Each row comes from the steps of one path. Every step used is in the known rows, and no mark comes twice. Write the path behind each row, first mark first.
In the rows, 128 means zero.
Known rows:
sizo rotame vegav bakupu fike: [127 142 118 128 144 150 114 163 209 123 105 129 114 113 149 115 118 157
 172 128 142  91 131 119  95 116 202 156 111 111 128 172 103 139 151  93
 132 129  71  68 100 146 142  66 112 134 149 107 158 169]
vegav sizo rotame: [165 140 116 146 135 101 112 164 158 137 137 146 117 122 102  93 126 104
 106  95 127 112 130  99 137 117 151 121 130 105 123 154  99 148 139 109
 130 155 102  93 138 135 161  97 108 130 150 145 139 144]
zuza sizo rotame redolu migum noral: [152 126 109 127 113  93 107 115 122 144 113 163 172 123 147 104 122  65
 122 107 130 119 160 125 167 167 206 142 143 103 106 143  92 159 110 143
 116 157 106 120 143 160 153 116 108 131 119 150 151 157]
zuza sizo: [150 135 125 120 127 100 111 168 131 136 132 132 120 133 156 115 118 129
 132 155 131 101 143 132 139 117 136 148 145 126 126 147 101 149 134 145
 141  83 136 128 123 113 151  98 114 108 134 134 141 132]
fike bakupu vegav sizo: [146 128 144 161 125 104 134 174 180 140 152 135 105 126 133 113 135 106
 118 148 117 146 126 125 184 110  86  95 118 119 119 156 111 113 126 142
 136 137 148 127 109 143 143 111 110 116 136 163 192 151]
migum redolu rotame vegav bakupu fike: [ 97 136 136  86 138 148 108 165 164 120 108 107  59 124 184 129  97 128
 126 125 138 113 131 159  88 129 104 147 149  98 112 131  96 119 156 137
 166 146  56 113  77 116 153  82 121  94 144 126 172 168]
voda zuza sizo noral: [145 120 149 114 140 106 112 147 146 138 142 127 126 134 123 150 150 167
 133 158 135 108 139 136 134 109 136 155 105 147 135 142 121 134 163  75
 143  86 130 138 111 113 145 118 120 117 123  89 110 152]
vegav bakupu: [138 108 124 123 146 126 112 146 173 126 140 145  77 127 165 116 110 139
 105 138 140 106 137 120 119 117 115 127  98 117 119 142  96 139 129 111
 147 131  91 132 108 124 142  84 122 108 139 143 127 139]
redolu rotame sizo: [136 129 132 116 129  87 101 172 120 132 117 129 160 133 157 100 113  88
 117 123 127 108 149 147 125 108 111 131 157 102 115 119  99 137 143 154
 173 138 101 113  99 109 167 107 106 113 134 147 119 119]
voda zuza sizo rotame redolu: [160 130 118 118 126 109 110 128 189 133 117 136 137 137 137 141 145  99
  97 107 134 123 140 116 135 123 157 145 116 113 122 145  93 157 148  69
 122 100 111 112 136 115 153 116 108 101 138  93 145 171]
noral migum redolu rotame: [124 113 144  96 142 102  88 153  90 130 116 111  71 130 153  95 133 110
 105 108 132 113 131 106 107 123  41 123 154 119 104  95 100 135 157 161
 174  97 112 134 107  99 143 109 121  82 148 171 120 145]
zuza sizo noral migum: [152 121 134 108 144  97 110 153  69 140 162 112 122 133 119  96 141 180
 184 150 134  99 144 113 118 106  87 172 155 149 128 149 121 142 161 139
 142  64 165 111 124 110 130 119 113 115 128 155  92 133]
rotame sizo: [152 126 124 128 128 100 112 156 135 134 147 135 146 135 148 115 114 120
 113 136 134 108 149 120 138 106 129 125 133 122 122 140 100 134 130 139
 146 118 135 131 112 118 157  97 108 116 133 141 134 117]
fike bakupu vegav sizo noral migum: [148 113 153 154 140 101 133 159 119 144 180 116 107 128 101  99 153 157
 170 144 120 144 128 102 164 101  39 118 127 140 121 156 131 107 154 135
 138 121 180 110 111 140 125 132 108 125 127 182 146 152]
sizo noral migum redolu rotame vegav: [127 118 152  83 145 113  94 164  51 134 125 107  80 113 136 107 110 158
 164 112 141 108 137 118  92 127  45 150 164 123 113 101 130 125 179 114
 170 112 113 106  97 102 131 116 126 126 139 162 114 163]
fike bakupu vegav: [141 122 154 155 130 106 121 173 169 140 109 146  96 115 155 120 139 122
 132 170 126 125 129 120 180 111 106  95  96 132 118 134 114 110 119 135
 152 105 145 132 102 150 129 103 123 121 135 145 174 144]
vegav sizo: [152 131 125 139 125 101 114 166 147 132 162 136 109 132 126 102 112 114
 102 122 131 115 133 117 135 119 113 122 122 117 121 151 104 136 139 127
 142 144 117 129 126 118 157  98 113 115 141 163 146 137]
rotame redolu migum: [152 116 131 164 120 103 104 116 119 136 133 154 150 128 172 102 110 104
  75 109 146 118 146 128 138 166 143 107  88 127  97 128 101 131 118 118
 158 150 106 161 108 148 139 105 112 114 125 189 156 132]
noral migum: [141 112 134 136 140 102  97 157 118 127 133 129 114 128 143  84 136 143
 142 139 139  91 136  88 110 112 108 127 109 143 116 131 114 141 150 139
 148  76 144 127 120 112 128  94 118 105 144 168 111 134]
voda zuza sizo rotame: [153 132 130 123 140 106 109 152 200 136 109 135 139 129 124 133 163 119
 116 131 126 105 135 104 138 108 195 139 112 126 131 146 102 157 156  78
 120  83 113 105 124 120 156 102 110 115 138  76 130 163]
sizo rotame vegav bakupu: [148 125 117 120 150 141 114 155 186 128 112 147 100 106 146 118 101 144
 142 110 142  98 136  95 106 120 170 136 115 102 123 155 108 156 142  71
 120 143  71  68 114 132 145  73 113 151 145 120 142 169]
redolu rotame vegav sizo zuza: [125 132 134  95 122 115 109 194 125 121 163 139 133 121 150 112  82  96
 156 104 129 125 148 170  90 128  78 131 131 101 106 136 126 128 178  96
 143 189  72  87  97 107 158  95 105 148 135 136 154 167]
fike bakupu: [138 122 147 139 132 106 109 192 166 130  93 141  79 114 159 114 125 124
 131 161 129 120 127 130 163 120 142 111  98 131 119 140 115 129 135 127
 148  92 134 132 110 123 143  87 126 107 134 138 140 142]
sizo noral migum redolu rotame: [130 110 153  90 150  98  90 154  46 137 126 109  61 123 132  99 133 147
 132 111 136 113 130 112 103 123  26 138 158 129 111  96 114 120 166 133
 186 111 117 126 107 107 136 125 130 102 140 167  91 141]
fike bakupu vegav sizo rotame: [161 137 136 167 134 105 132 172 191 145 132 143 112 116 109 107 146  93
 123 120 115 142 121 102 186 107 119  96 128 111 122 161 107 125 128 115
 126 148 131  86 124 159 148 110 107 134 144 142 185 158]
sizo noral: [147 122 146 126 140 102 100 161  96 139 134 149  96 116 122 113 116 171
 141 143 145  96 136 123 127 119 115 136 109 141 129 131 121 122 139  92
 170 124 123 135 113 134 137 105 135 138 135 145  96 127]
voda bakupu fike: [126 137 136 152 142 109 106 162 170 131  82 129  92 142 155 113 139 144
 145 170 136 109 136 141 120 101 173 133  72 134 126 148 102 113 141 155
 157 113 106 164  98 156 160  66 127  95 142  72 145 132]
migum redolu: [143 121 137 106 135 115 103 148 127 136 130 138  45 124 150 129 112 131
  88 125 140 112 130 105 137 127  87 109 127 127 116 114  94 124 129 123
 160 112 116 161 120 117 144  96 134  98 149 137 150 143]
voda zuza sizo rotame vegav: [155 140 132 121 137 123 112 159 201 132 105 129 154 119 129 147 139 130
 148 135 133  99 141 102 123 110 217 148 115 122 132 153 118 164 169  59
 102  78 107  84 118 114 152  92 104 141 137  71 151 183]

Which path is each row?
[168 124 122 170 128 101 102 112 131 142 105 160 154 118 149  92 124  94
  81  83 142 117 142 110 141 161 177 106 101 120  99 131  94 141 118  98
 147 164  91 122 120 159 144 107 108 134 132 168 146 142] | sizo rotame redolu migum
[136 130 143 113 139 103 104 179  72 130 158 105 143 122 110  80 111 139
 177 106 132 109 140 126  87 118  77 163 155 114 117 137 140 140 189 119
 151 142 118  74 104 103 149 119 106 145 129 183 109 157] | redolu rotame vegav sizo noral migum
[145 108 145 125 149 100  99 152  79 135 149 127 107 123 117  90 138 183
 172 140 142  93 137 101 109 113  86 144 115 152 123 133 129 127 157 111
 158  90 148 122 118 120 122 109 126 126 134 167  83 131] | sizo noral migum
[134 122 142  73 144  95 101 153  39 143 143  98  77 133 132 104 136 145
 146 123 127 120 138 127 114 115  25 167 202 125 114 110 107 134 172 157
 170  87 135 117 111  95 145 135 117  93 132 154 104 143] | zuza sizo noral migum redolu rotame
[131 109 136 145 127  97  98 138 122 136 113 172 145 116 154  96 120  93
 117 148 135 100 153 123 157 164 207 106  82 132 108 121 113 133 112 148
 143 152 100 162 115 162 144  94 124 132 120 165 135 141] | redolu migum noral
[142 123 138 121 134 109 114 149 185 130 133 126 131 141 145 143 147 129
 108 160 132 108 141 127 134 108 163 141 100 138 128 141 108 146 155 101
 130  67 127 141 112 105 148 104 112  97 130  94 140 153] | voda zuza sizo
[153 122 136 102 138 125 119 147  81 137 192 104  79 125 102 115 104 171
 148 102 139 126 133  92 110 125  45 143 158 127 120 141 128 130 174 105
 124 129 147 115 124 103 136 117 114 128 137 174 143 171] | rotame vegav sizo noral migum redolu
[153 136 108 103 143 136 125 160 179 133 125 133 124 118 148 124 103 142
 156 120 133 104 143 106 118 117 171 165 154 100 130 171 100 171 150  99
 105 116  91  55 121 121 150  82 101 142 136 107 154 172] | zuza sizo rotame vegav bakupu
[140 116 140 112 145  84  98 160  59 134 144 110 162 136 123  85 136 139
 166 120 129 106 149 129 105 102  59 155 167 126 117 119 120 133 170 147
 176 116 135 101 101 105 150 128 104 120 124 164  74 117] | redolu rotame sizo noral migum
[148 114 123 143 119  97  96 113 132 139 101 179 154 113 146  98 117  64
 107  96 139 112 152 106 154 175 210 113 100 107 103 124  99 144 105 122
 133 181  91 132 136 173 145 108 120 140 126 162 139 155] | sizo rotame redolu migum noral
[116 126 125 131 142 134 113 154 190 122 132 127  93 134 166 112 126 154
 141 149 141 100 133 145 104 114 145 138 103 125 123 161  94 119 135 130
 155 121  92 127  97 136 142  74 119  93 141 126 144 137] | vegav bakupu fike
[131 114 132  93 138  98 100 146  90 133 138  99 117 143 150  99 131  98
 109 103 125 126 143 109 115 109  33 127 185 110 104 104  93 137 160 177
 165 109 130 129 106  91 156 117 102  79 140 159 128 133] | noral migum redolu rotame sizo
[163 144 118 125 137 103 108 164 144 141 111 141 130 121 128 107 132 121
 140 125 128  99 139 107 142 116 169 150 154 117 128 151  95 159 136 124
 131  93 116  88 134 126 154  96 111 125 143 114 130 141] | zuza sizo rotame
[163 124 144 156 145  97 133 133 129 156 163 139 103 141 103 126 130 150
 129 142 129 141 139 110 157  96  62 120  86 122 130 144 116 102 137 119
 147 180 124 157 108 174 156 112 122 139 133 107 152 140] | voda bakupu vegav sizo noral
[142 128 127 106 122 126 119 180 143 124 190 147 125 123 142 127  80 131
 152 117 137 124 148 139 104 126  86 121 109 119 113 158 126 126 165  83
 121 172 101 104 110 113 147  86 106 154 137 127 168 168] | rotame vegav sizo zuza
[174 134 112 173 121 101 117 114 143 142 154 152 165 129 122  89 121  76
  65  61 133 135 139 113 146 160 147 109 114 102 100 152  93 145 128 109
 130 198  88 111 130 155 159 114  93 129 130 185 164 146] | vegav sizo rotame redolu migum
[139 117 145 132 124 113 137 176 178 137 188 147  95 128 141 126 125 110
 144 141 117 160 136 145 169 112  40  90 101 126 109 154 117  96 140 119
 130 166 136 119 105 142 138 107 109 133 131 134 191 162] | fike bakupu vegav sizo zuza
[126 118 132  90 130  98 105 172 112 126 145 142 154 134 163 114 107  95
 143 119 127 122 158 166 110 109  59 126 138 110 106 119 104 119 159 128
 168 167  90 111  89 108 162 103 105 125 128 117 118 127] | redolu rotame sizo zuza
[156 140 129 134 136 120  99 175 150 135  90 150 125 101 135 110 105 133
 161 117 142  87 136  92 116 116 197 132 112 116 127 141 117 151 144  77
 130 118  99  77 120 136 141  80 119 161 150 124 139 159] | sizo rotame vegav
[144 109 146 111 148 104 110 137 128 135 161 106 135 141 114 124 171 179
 156 155 133 109 141 112 113 103 114 161 112 158 130 144 127 141 182  96
 135  52 158 125 113 100 130 122 112 103 123 117  90 156] | voda zuza sizo noral migum
[135 143 133 121 124 107 107 191 128 126 128 126 137 119 147 101  89  90
 131 111 129 110 139 148 109 125 119 141 147  92 114 136 121 145 165 120
 149 159  84  89 103 108 168  98 104 135 139 166 152 160] | redolu rotame vegav sizo
[169 138 114 152 121  99 113 117 120 146 119 145 177 130 149  99 127  97
 104  97 133 121 148 120 153 157 171 133 142 114 103 149  88 156 126 124
 129 137 108 109 125 149 153 113  96 123 123 155 160 143] | zuza sizo rotame redolu migum
[145 118 132 128 127 113 126 151 149 137 210 155 118 134 133 122 118 118
 126 122 128 134 145 128 140 111  34  95 105 132 112 147 109  99 135 112
 141 182 118 128 108 145 140 110 109 140 139 137 185 149] | bakupu vegav sizo zuza
[142 126 143  82 138  95 104 149  76 144 139 117  94 131 134 129 107 125
 110 108 130 127 143 143 130 115  36 138 188 106 118 104  99 116 148 130
 185 156 105 133  98 108 165 129 120 112 130 137 113 128] | migum redolu rotame sizo noral
[138 116 142  94 144  95 104 153  58 138 176 102  72 134 104  95 129 127
 112  88 127 134 128 119 109 124   4 139 180 116 110 115 112 124 173 136
 171 147 118 119 115 100 151 135 117 100 140 179 109 150] | vegav sizo noral migum redolu rotame
[144 127 145 108 136  86 102 168  78 138 131 127 152 130 131 110 112 125
 141 127 130 106 149 155 123 110  81 148 162 116 124 120 113 123 152 128
 186 150 108 107  95 120 163 121 114 132 124 146  88 117] | redolu rotame sizo noral
